Known rows, with every step that occurs:
G > Z > N > H: [-32.4 -17.6   3.4   2.1  -3.7 -69.9   5.5 -11.9  14.7  17.3 -20.3  20.6
 -45.9  11.6  11.4 -18.9  12.6]
G > Z: [-37.1  -4.9   7.2   2.0  -4.5  -3.1 -20.7   5.4  31.6  -4.8  -3.6  17.1
 -14.4  -1.7  -5.8  13.4   9.8]
Z > N: [  1.7 -12.4 -25.8   8.0  -2.5 -23.3  -3.3  15.9  41.2  -0.1  -9.5 -24.7
 -24.7  30.5  -2.8  22.1 -10.9]
G > Z > N > Y > B > K: [ -6.9  10.4 -14.6 -18.0   9.8  -3.2  21.7 -13.0 -53.8   1.8  36.8  24.1
  23.5  -9.8   2.2 -43.2 -10.3]
K > B > Y > Z > N: [ 24.3 -17.0   8.0   9.7  -7.6  -7.6 -31.8   4.1  21.6  -1.9   0.5 -20.4
  32.3 -10.9  12.4  10.9  13.1]
G > Z > N: [-23.4  -5.1  -5.7  -8.2  -3.8 -42.3  -0.8   4.6  13.6  -2.9  -8.1   5.7
 -23.1  11.1  -0.1  14.3  -5.9]
Y > B > K > G: [ 19.5  26.5  -4.1 -19.4 -13.3  79.6  -6.8  14.5  -6.8  -4.5   3.2  -8.0
   7.3   5.9 -14.1  -5.8  13.8]
Z > N > Y > B > K > G: [ 38.3  25.5  -5.6  -5.8  -2.0  34.7  22.3  -2.3 -45.7   7.3   8.9 -17.6
  18.4   9.3  -4.2 -19.5  -7.9]
N > Y > Z: [ -2.9 -31.4  18.4  29.6  -1.9  22.2 -20.3 -10.4  35.3  14.4  10.1   2.9
  13.5 -13.3  -0.3 -34.9  17.2]
Z > N > Y > B > G: [ 34.3 -13.0 -24.4 -10.3  23.9  15.4  22.8  11.2 -16.8  -1.7  19.6 -16.0
  20.4   1.6   8.9  -5.8 -29.8]
Y > B: [  4.0 -16.1 -29.4  -7.0  12.2  24.7 -23.8  34.1  34.2   3.5   1.6  -3.7
   7.2  17.7   4.4   7.4  -1.6]
B > Y > N: [-18.7 -20.0  16.4 -21.6  -7.8  45.5 -21.2   4.4  60.9 -15.2  13.9 -32.6
  46.9  22.2 -15.1  25.4   7.8]
Z > N > Y > B: [ 27.2 -13.9 -34.2   8.4  24.4 -20.8   6.4  16.1  -0.9  17.1   8.3 -12.4
  21.2  20.6  12.7  -5.2 -20.5]
B > K > G > Z > N: [-12.2  36.6  21.4 -17.7 -27.5  11.5  19.5 -11.7 -28.0 -11.4  -7.8   1.6
 -28.3  -0.9 -15.7  -0.1   7.6]
G > Z > N > Y: [-16.0  -4.0   2.3  17.4   7.6 -46.7   7.3 -12.4  -3.2   8.3   1.5  11.3
  -2.9   1.5   3.3   0.1 -11.0]
N > Y: [ -4.8 -16.3  -0.1  40.2   1.5  10.2 -17.5  -2.5  40.1   8.1   1.5  -9.8
   9.7   8.0  -9.0  11.1  -1.5]
K > B: [  7.1  -0.2 -24.1  47.0  -3.7  -0.1 -37.1  11.9  33.4  -6.5 -24.0 -12.2
   9.3   0.9 -11.1  54.3   8.7]
B > Y > Z > N: [  4.5 -33.0  23.5 -23.3  -8.5   6.9 -20.6   8.4  46.0  -0.1  20.9 -19.7
  15.2   9.0  13.1 -20.5   8.3]
G > Z > N > Y > B: [  0.9  -6.3 -19.8  -8.4  23.3 -37.4   8.0   5.7 -26.7  13.6  12.8  17.7
  18.6   1.3  18.3 -13.8 -17.2]

Rows:
[ -8.5  -1.5  11.8   0.3   8.1  -9.4  25.5 -17.8 -19.5 -11.1  12.8   6.6
  -4.1 -17.2   1.1   0.3 -19.1] => B > G > Z > N > Y
[  2.4  -3.4 -17.0 -49.0  17.1   2.3  18.1  18.7 -24.6 -16.0  15.7  13.0
  -3.8  -8.8  12.1  -3.8 -19.0] => Y > B > G > Z > N
[ -3.2  35.9  31.0   5.0 -18.5  10.7  24.5 -30.2 -46.7  -0.8   2.3   4.8
  -7.9 -11.0 -14.5 -12.2   2.8] => B > K > G > Z > N > Y
[ -8.7   9.0  29.8   0.4 -15.3 -49.4  11.8 -13.0  -2.0  20.0 -46.2   8.8
 -55.0  12.2   9.9  -3.8  21.3] => K > G > Z > N > H
[ 10.2  13.6  -1.7  29.7   9.1 -23.6  14.2 -21.7 -42.6 -14.4  -5.3   5.6
  16.0 -34.2   0.4  31.5 -16.2] => K > B > G > Z > N > Y
[ 13.9   1.4 -16.1  30.5  -2.0  34.9 -20.0   5.4  15.5 -24.0 -11.7 -17.0
   7.6 -18.3 -13.0  52.0   0.2] => K > B > G
[  8.4 -14.6 -14.0  32.6   5.8 -28.2   5.0  -2.1  22.8  11.3  -3.2 -21.9
  -0.3  20.2  -2.3  10.1 -16.4] => Z > N > Y
[-14.9  20.7  32.9  -0.1 -16.0  20.3 -15.7   4.1  16.6  -1.9 -28.7   6.4
 -24.1  -3.1  -8.8  30.3  19.0] => K > G > Z
[ 21.6  20.2  10.0  -9.3  12.8 -14.0  14.3   5.6 -43.6  15.4 -11.8   7.4
   8.2  -0.6  13.6   1.9  -7.7] => K > G > Z > N > Y > B
[ -3.4  -0.8 -28.9 -16.8  -0.7  54.0 -10.9  16.5   5.9  -5.9  27.3   1.2
  18.6   6.3 -11.5 -19.5   4.2] => Y > B > K
[ -5.1 -14.8  -8.4 -41.3  14.2 -26.9  22.4   1.9 -25.2   4.5   1.1  26.2
 -24.0  -8.5  21.9 -36.4  -0.8] => Y > B > G > Z > N > H
[-17.8  24.7  32.2  -9.5 -28.5 -17.9  22.9 -29.8 -28.8   9.1 -20.3  14.8
 -47.7   0.4  -5.2 -34.0  27.1] => B > K > G > Z > N > H
[  1.6  34.6  25.3 -10.8  -2.9  57.0   3.5 -11.5 -54.2   4.0  16.4  24.0
  24.9 -26.3  -8.3 -27.8  13.4] => N > Y > B > K > G > Z
[  3.5 -30.3  -3.5   0.0  -6.4 -15.3  -4.3   7.2  40.2   5.6  -2.2 -13.2
 -19.5  10.0   7.5 -22.7   6.3] => Y > Z > N
[-10.0  13.7   2.7  12.7  -1.0  17.7 -17.6  -4.2  -6.4 -29.4  -9.7  14.4
   3.0 -37.7 -10.4  44.5   5.0] => K > B > G > Z
